What can hang from each mark
rabisiv: lupi ninozil
tusob: noti
bito: dopim vakole zako
nabu: tusob
bami: nabu
tobi: nureze
vakole: bito nitilot
fogup: nezi rabisiv
korot: dovi
nitilot: bami tobi vakole
nureze: famini tobi
dovi: korot nabu
lupi: nureze rabisiv
famini: nureze
noti: tusob

(in the rows, 128 means zero)
Known rows, with every way that one mark hangs from another
{famini {nureze tobi}}: [123 114 152 111 174 129 119 121 141  93 152 134 130 128 113 135  82 106
 161 111 129 115 127  82 137 124 136 104 172 159 142 151  85  82 111]
{rabisiv {lupi {nureze famini tobi}} ninozil}: [ 89 131  86 142 172 137 126 175 138  38 165 218 146  74 107 167 155  77
 110  90 106  82 126  38 158 134 138 107 242 171 165 140 103  34 111]
{nitilot vakole}: [114 110 130 123 128 136 158 135 135 129 128 114 129 124 106 112 127 137
 142 129 104 138 128 140 131 138 116 114 127 125 130 132 141 132 132]
{lupi nureze {rabisiv ninozil}}: [ 69 116  84 149 182 140 118 171 126  61 155 196 164  72 112 137 139  63
 104 116 121  94 143  83 147 137 133 128 186 157 176 129  88  39 126]
{nitilot tobi {vakole bito}}: [180 121 135 123 105 136 131 104 145 153 127  92 115 138 103 100 132 162
 123 129 102 139 130 157 145 131  93 131 112 126 115 145 155 152 121]
{nabu {tusob noti}}: [ 67 118 110 127 129 136 174 175 119 135 106 114 109 103 150 125 132  93
 135 140 142 133 145 130 131 116 134  87 115 154 134 115  73 181 128]
{noti tusob}: [ 61 108 123 141 133 142 172 168 135 119 112 134 109 107 136 129 118  78
 152 128  99 128 127 132 130 119 101  94 129 129 144 117  69 141 137]
{rabisiv ninozil}: [ 70 119  98 135 146 126 165 169 135  88 133 170 148  93 113 131 149  92
 142 114 121 136 122 112 133 143 117 115 165 138 153 108  81 112 130]
{fogup {rabisiv ninozil}}: [ 58 134  96 133 130 115 167 181 114  65 131 188 141  77 112 127 176  73
 108 124 125 150 122 107 148 149 109 118 175 129 144  99  88 101 123]
{vakole {bito dopim} nitilot}: [147 138 112 139 113 110 112  64 136 163  97  96 143 166 122 128  97 155
 132 139 137 149 109 163 133 125 122 142  79 104  99 129 160 151 146]
{vakole {bito dopim zako} {nitilot tobi}}: [195 148 109 132 100 117  79  42 141 175  97  84 136 184 122 127  92 180
 116 143 148 153 112 181 133 121 111 152  77  94 108 130 175 169 150]
{dovi korot {nabu tusob}}: [ 42 130  79 155 109 122 144 193  97 155 130 144 103 103 185 125 109 109
 159  99 153 132 129 101 100 182 139 136 112 131 133 130  55 179 129]
{bami {nabu tusob}}: [ 75 117 120 132 124 121 171 182 115 146 123 125 121  94 148 115 159 116
 163 132 139 126 135 140 113 120 149  93 111 147 126 115  87 167 117]
{lupi nureze}: [ 78 110 109 127 150 130 145 148 130  95 128 152 142 111 126 132 103  99
 142 129 110 115 136 114 135 129 132 120 153 132 140 136  86 105 131]
{vakole bito}: [107 123 112 133 137 111 144 121 135 137 111 121 134 137 114 122 105 127
 143 134 127 148 115 140 140 125 118 124 105 119 112 129  97 145 131]
{vakole bito {nitilot bami}}: [164 131 159 128 108 118 134  84 136 163 117  89 122 153 133 126 118 150
 127 138 116 140 120 154 119 116 127 151  79 124  94 131 163 142 130]
{nabu tusob}: [ 71 114 118 124 143 136 170 163 125 122 124 120 119 115 141 122 131 112
 140 133 136 132 140 133 120 121 129 105 118 145 128 120  74 157 134]
{tusob noti}: [ 76 113 112 125 125 130 168 160 125 128 100 129 124 104 130 127 111  90
 145 140 133 143 128 126 141 127 128  91 127 133 139 117  78 163 125]
{nitilot bami vakole}: [146 107 172 113 123 135 157 136 127 141 145 101 112 133 124 119 143 150
 128 133  88 131 139 144 111 127 129 126 114 129 126 134 165 127 125]
{bito dopim vakole zako}: [114 138  85 128 143 122  83  78 123 144 104 118 152 182 130 141  77 162
 130 149 162 161 125 176 119 135 133 132  97  76 147 104 154 152 178]
{vakole {nitilot tobi}}: [148 118 146 115 103 151 146 100 148 131 121 109 129 128 123 112 117 137
 136 131 127 135 127 146 126 132 104 140 121 127 116 133 126 141 129]
{nureze famini tobi}: [130 115 148 102 173 145 131 129 153  94 140 148 129 129  98 149  89 125
 156 115 144 101 122  49 141 113 125 113 184 139 120 171  80  96 103]
{tobi nureze}: [112 121 141 122 176 118 150 158 133 109 112 133 128 138 120 122 109 122
 152 125 153 118 112 120 130 123 142 112 145 129 123 126  86 133 116]
{korot {dovi nabu}}: [ 55 121  95 144 104 127 126 172  99 135 140 149 136 117 156 118 111 108
 174 105 137 138 129  94 122 160 124 140 121 123 146 137  54 154 146]
{fogup nezi {rabisiv {lupi {nureze tobi}} ninozil}}: [ 57 168  96 149 119 113 131 202 105  21 154 241 146  56  88 148 217  26
  64 120 123 132 121  59 167 160 106 134 240 146 148  97  91  27 114]
{fogup {rabisiv {lupi {nureze tobi}} ninozil}}: [ 62 143  81 144 140 116 143 189 111  31 153 220 143  57 108 148 187  55
  81 111 107 119 127  74 166 148 123 114 224 160 160 113 106  42 115]
{dovi korot {nabu {tusob noti}}}: [ 38 133  72 158  98 122 147 202  91 165 116 139  94  94 192 128 111  94
 156 105 157 133 132 100 108 177 144 121 109 138 138 124  54 198 124]
{bami nabu}: [ 82 112 123 130 124 116 166 169 122 138 121 139 136  97 130 116 142 117
 171 130 131 134 121 136 119 129 143 100 121 129 130 119  92 147 115]
{lupi {nureze famini tobi} {rabisiv ninozil}}: [109 122 105 134 206 152  91 158 141  46 168 204 158  80  95 157 123  72
 108 101 135  62 143  19 159 121 136 127 228 172 168 165  88  10 103]
{korot dovi}: [ 69 109 116 128 123 136 136 158 109 121 137 141 148 126 133 115 118 109
 166 113 134 133 128  96 130 127 120 125 123 114 143 135  58 144 146]
{nitilot bami}: [113 106 163 111 138 129 163 147 126 125 140 124 120 127 136 129 125 126
 137 135 110 135 134 132 109 121 134 126 119 125 128 128 104 128 124]
{bito dopim {vakole {nitilot {bami nabu}}} zako}: [160 147 123 128 110 121  76  60 118 179 108  94 142 183 151 140 103 182
 128 150 156 150 129 191  97 126 152 146  72  84 132 103 214 157 170]
{tobi {nureze famini}}: [130 122 148 114 194 129 138 154 140  99 119 141 123 146 119 132  99 130
 152 117 160  99 109  79 133 115 147 108 162 123 116 142  84 126 106]
{rabisiv {lupi nureze} ninozil}: [ 57 126  69 154 153 127 147 186 126  50 154 210 152  68 120 150 168  69
 107 101  94 107 126  89 149 146 135 108 208 160 172 111 102  58 129]
{famini nureze}: [101 109 138 117 168 128 133 130 133  97 145 134 132 128 128 124  89 103
 158 116 122 129 126 105 130 132 138 101 147 139 143 131  82 105 123]
{fogup nezi {rabisiv lupi ninozil}}: [ 45 164  96 150 110 113 152 207 102  35 146 232 144  61  92 135 225  34
  67 125 129 158 112  83 158 167 101 129 210 126 144  76  85  58 121]
{fogup nezi {rabisiv {lupi nureze} ninozil}}: [ 43 166  87 154 115 112 140 208  99  25 150 241 147  56  97 141 221  25
  62 123 119 141 119  74 163 165 107 132 224 133 149  83  90  41 121]

Rows
[185 149 133 138  99  94  88  67 121 199 102  82 131 176 144 136 119 182
 128 148 140 145 112 181 108 110 152 145  55  99 104 119 203 167 141]
{vakole {bito dopim zako} {nitilot {bami nabu}}}
[201 133 170 124  81 122 126  90 135 183 123  82 111 138 140 113 145 163
 130 134 117 132 127 165 117 112 124 150  78 132  93 135 172 160 112]
{vakole bito {nitilot {bami nabu} tobi}}
[184 146 132 132 112 103  87  52 128 182 103  81 132 191 136 141  98 180
 115 149 137 150 113 176 114 112 138 154  61  94 106 124 195 157 152]
{vakole {bito dopim zako} {nitilot bami}}
[ 91 122  98 142 188 141 104 162 134  56 162 196 163  72  96 147 133  66
 107 110 128  80 145  60 154 129 132 131 211 177 175 149  90  16 114]
{lupi {nureze tobi} {rabisiv ninozil}}
[173 135 144 131 109 109 111  65 130 173 110  85 129 173 135 133 109 165
 122 142 124 144 118 166 117 116 132 151  69 108  96 131 180 147 140]
{vakole {bito dopim} {nitilot bami}}
[197 134 113 126 108 124  93  78 138 168 116  85 123 168 106 113 115 185
 113 137 119 148 125 176 141 128 101 133  98 102 124 139 180 164 139]
{nitilot tobi {vakole {bito dopim zako}}}
[ 54 166  91 148 126 119 132 206 104  18 154 247 144  61  97 148 215  29
  62 117 123 129 119  47 165 160 110 130 235 129 144  94  88  36 114]
{fogup nezi {rabisiv {lupi {nureze famini}} ninozil}}
[168 127 158 116 124 143 137 107 148 129 115 106 122 141 124 112 116 143
 136 127 143 120 120 141 127 126 118 138 129 131 111 134 131 142 120]
{vakole {nitilot {tobi nureze}}}
[185 135 143 133 107  96 105 108 113 198 124  83 117 158 133 125 148 187
 128 142 109 138 125 176 110 114 152 123  71 109 118 126 215 161 128]
{nitilot {bami nabu} {vakole {bito dopim zako}}}
[159 108 177 107 104 133 153 153 125 149 148 115 108 109 145 113 157 143
 142 131 111 126 141 146 106 117 131 124 117 135 126 133 114 150 102]
{nitilot {bami nabu} tobi}
[100 120 110 128 169 141 125 152 136  62 156 184 136 100 112 158 116  97
 119 108 111  87 126  54 153 123 142 107 208 155 144 156 101  54 112]
{rabisiv {lupi {nureze famini tobi}}}
[127 140 114 125 122 140 105  73 137 145 105 107 144 165 131 130  90 153
 132 144 154 152 125 170 116 135 126 147  97  98 133 104 172 145 170]
{bito {vakole nitilot} zako}
[232 149 169 120 116 116  92  70 141 174 109  74 108 183 135 124 113 181
 111 138 144 128 115 165 121 106 130 161  85 118  98 133 183 160 125]
{vakole {bito zako} {nitilot bami {tobi nureze}}}
[ 87 117  91 141 200 151 106 167 133  51 161 204 160  80 111 148 129  70
 104 107 128  76 142  41 151 128 138 125 204 152 168 144  86  32 115]
{lupi {nureze famini} {rabisiv ninozil}}
[ 72 120 114 135 113 121 174 192 110 156 108 120 113  84 155 118 160 100
 159 137 143 127 139 137 122 115 153  78 108 155 131 110  86 186 113]
{bami {nabu {tusob noti}}}
[230 131 154 116 103 123  92  79 130 181 133  72 106 177 123 119 130 198
 100 140 103 142 136 178 121 117 114 144  85 106 120 142 205 160 132]
{nitilot bami tobi {vakole {bito dopim zako}}}
[ 85 120 105 134 155 132 134 155 131  70 150 178 139  93 112 150 123  92
 118 115 105 102 128  87 150 130 138 110 195 159 151 144 103  60 121]
{rabisiv {lupi {nureze tobi}}}
[170 121 178 114  87 144 149 123 130 163 135  91 105 118 156 113 160 148
 133 133 121 120 144 156 101 114 132 136  97 147 110 129 152 160 115]
{vakole {nitilot {bami {nabu tusob}} tobi}}
[167 119 163 123 119 119 141 115 128 161 136  87 110 147 121 119 139 160
 121 134  88 136 132 153 121 120 126 133  93 127 111 137 179 138 123]
{nitilot bami {vakole bito}}
[196 136 168 126  80 124 129  99 131 188 123  74 103 137 152 112 156 162
 124 135 122 127 136 167 113 107 128 145  71 144  90 133 169 172 114]
{vakole bito {nitilot {bami {nabu tusob}} tobi}}
[154 112 174 109 104 137 157 164 120 156 148 104  96 107 159 112 172 141
 135 132 117 119 153 149 102 109 136 118 109 150 123 130 111 166 103]
{nitilot {bami {nabu tusob}} tobi}
[191 133 179 107 132 158 112  86 144 136 129 100 114 162 141 124 111 161
 125 127 144 114 137 133 114 122 128 153 121 121 109 132 171 133 130]
{bito {vakole {nitilot bami {tobi {nureze famini}}}}}
[142 127 138 118 106 158 127  82 145 136 120 106 133 142 130 114 108 143
 133 134 136 143 137 161 123 139 106 149 111 118 121 120 152 141 149]
{bito {vakole {nitilot tobi}}}
[117 114 125 122 203 156  90 140 140  65 160 178 149 101  99 151  92  89
 115 116 140  66 143  32 154 113 140 127 201 158 151 178  87  26 104]
{lupi {nureze famini tobi} rabisiv}
[ 47 127  88 148  95 130 133 191  90 150 128 134 118 107 176 119 126  94
 164 111 146 132 143  95 124 149 132 122 109 144 147 130  49 185 144]
{korot {dovi {nabu {tusob noti}}}}
[151 134 101 137 126 108 105  89 130 164 108  95 135 169 106 124 108 172
 126 140 121 151 116 167 136 129 121 124  91  98 123 129 180 154 148]
{nitilot {vakole {bito dopim zako}}}
[175 123 152 126 119 112 123 100 124 169 131  84 116 162 123 125 131 173
 117 138  95 140 130 162 120 120 130 132  86 113 113 138 192 142 132]
{nitilot bami {vakole {bito dopim}}}
[146 134 138 127 107 129 106  76 120 167 117  99 138 160 150 131 117 164
 136 142 139 142 134 178 101 130 144 142  82 102 119 112 195 145 154]
{bito dopim {vakole {nitilot {bami nabu}}}}
[175 132 136 127  96 131 125  75 149 156 110  92 126 146 119 111 113 151
 128 133 127 142 118 158 138 124 100 150  94 124  97 137 144 154 128]
{vakole bito {nitilot tobi}}
[179 131 175 112 120 151 120  88 139 142 125  95 117 158 142 117 118 156
 125 133 139 126 138 160 112 127 124 155 110 124 114 122 172 138 137]
{bito {vakole {nitilot bami {tobi nureze}}}}
[138 119 169 121 101 128 155 124 127 154 127 107 124 120 145 121 143 138
 148 134 118 128 128 148 101 121 145 132  99 132 112 123 154 139 121]
{vakole {nitilot {bami nabu}}}
[171 134 152 133 105 107 128 135 113 196 129  75 100 141 145 118 170 173
 125 140 108 129 139 170 106 106 153 118  70 136 114 124 199 172 122]
{nitilot {bami {nabu tusob}} {vakole {bito zako}}}
[175 119 180 113  87 141 146 115 134 157 134  99 115 120 145 113 149 150
 138 132 116 125 135 153 105 121 128 140 104 135 112 131 154 147 113]
{vakole {nitilot {bami nabu} tobi}}
[198 116 196  94 160 144 131 141 140 118 145 118  97 148 137 126 124 153
 126 120 135  98 132 100 117 106 134 130 150 131 115 151 109 133  95]
{nitilot bami {tobi {nureze famini}}}
[205 125 195 102 132 149 128 105 146 133 132 101 106 152 138 124 122 158
 126 124 135 103 128 117 114 112 130 145 130 131 102 146 149 133 108]
{vakole {nitilot bami {tobi {nureze famini}}}}
[167 147 104 123 111 139  68  41 135 159 103  95 145 189 134 132  83 181
 118 148 162 156 128 190 117 135 119 152  89  80 135 111 192 159 176]
{bito dopim {vakole {nitilot tobi}} zako}
[209 135 155 123  94 122 101  56 136 176 117  78 120 172 135 125 114 176
 112 140 122 141 125 172 121 116 116 158  74 111  95 139 180 156 133]
{vakole {bito dopim} {nitilot bami tobi}}
[138 147  96 130 123 129  76  48 129 156  98 101 153 189 134 140  78 172
 126 149 163 158 122 185 114 135 133 147  85  78 135 104 191 152 182]
{bito dopim {vakole nitilot} zako}
[229 141 146 118 148 130  91 100 149 150 118  92 105 175 105 114 115 186
 118 122 139 111 116 126 146 115 118 129 131 117 109 152 171 155 110]
{nitilot {tobi {nureze famini}} {vakole {bito zako}}}
[127 138  85 137 140  96  97  89 127 156  98 113 144 175 117 137  85 157
 131 145 148 159 107 163 135 122 128 127  87  88 124 122 129 160 152]
{vakole {bito dopim zako}}
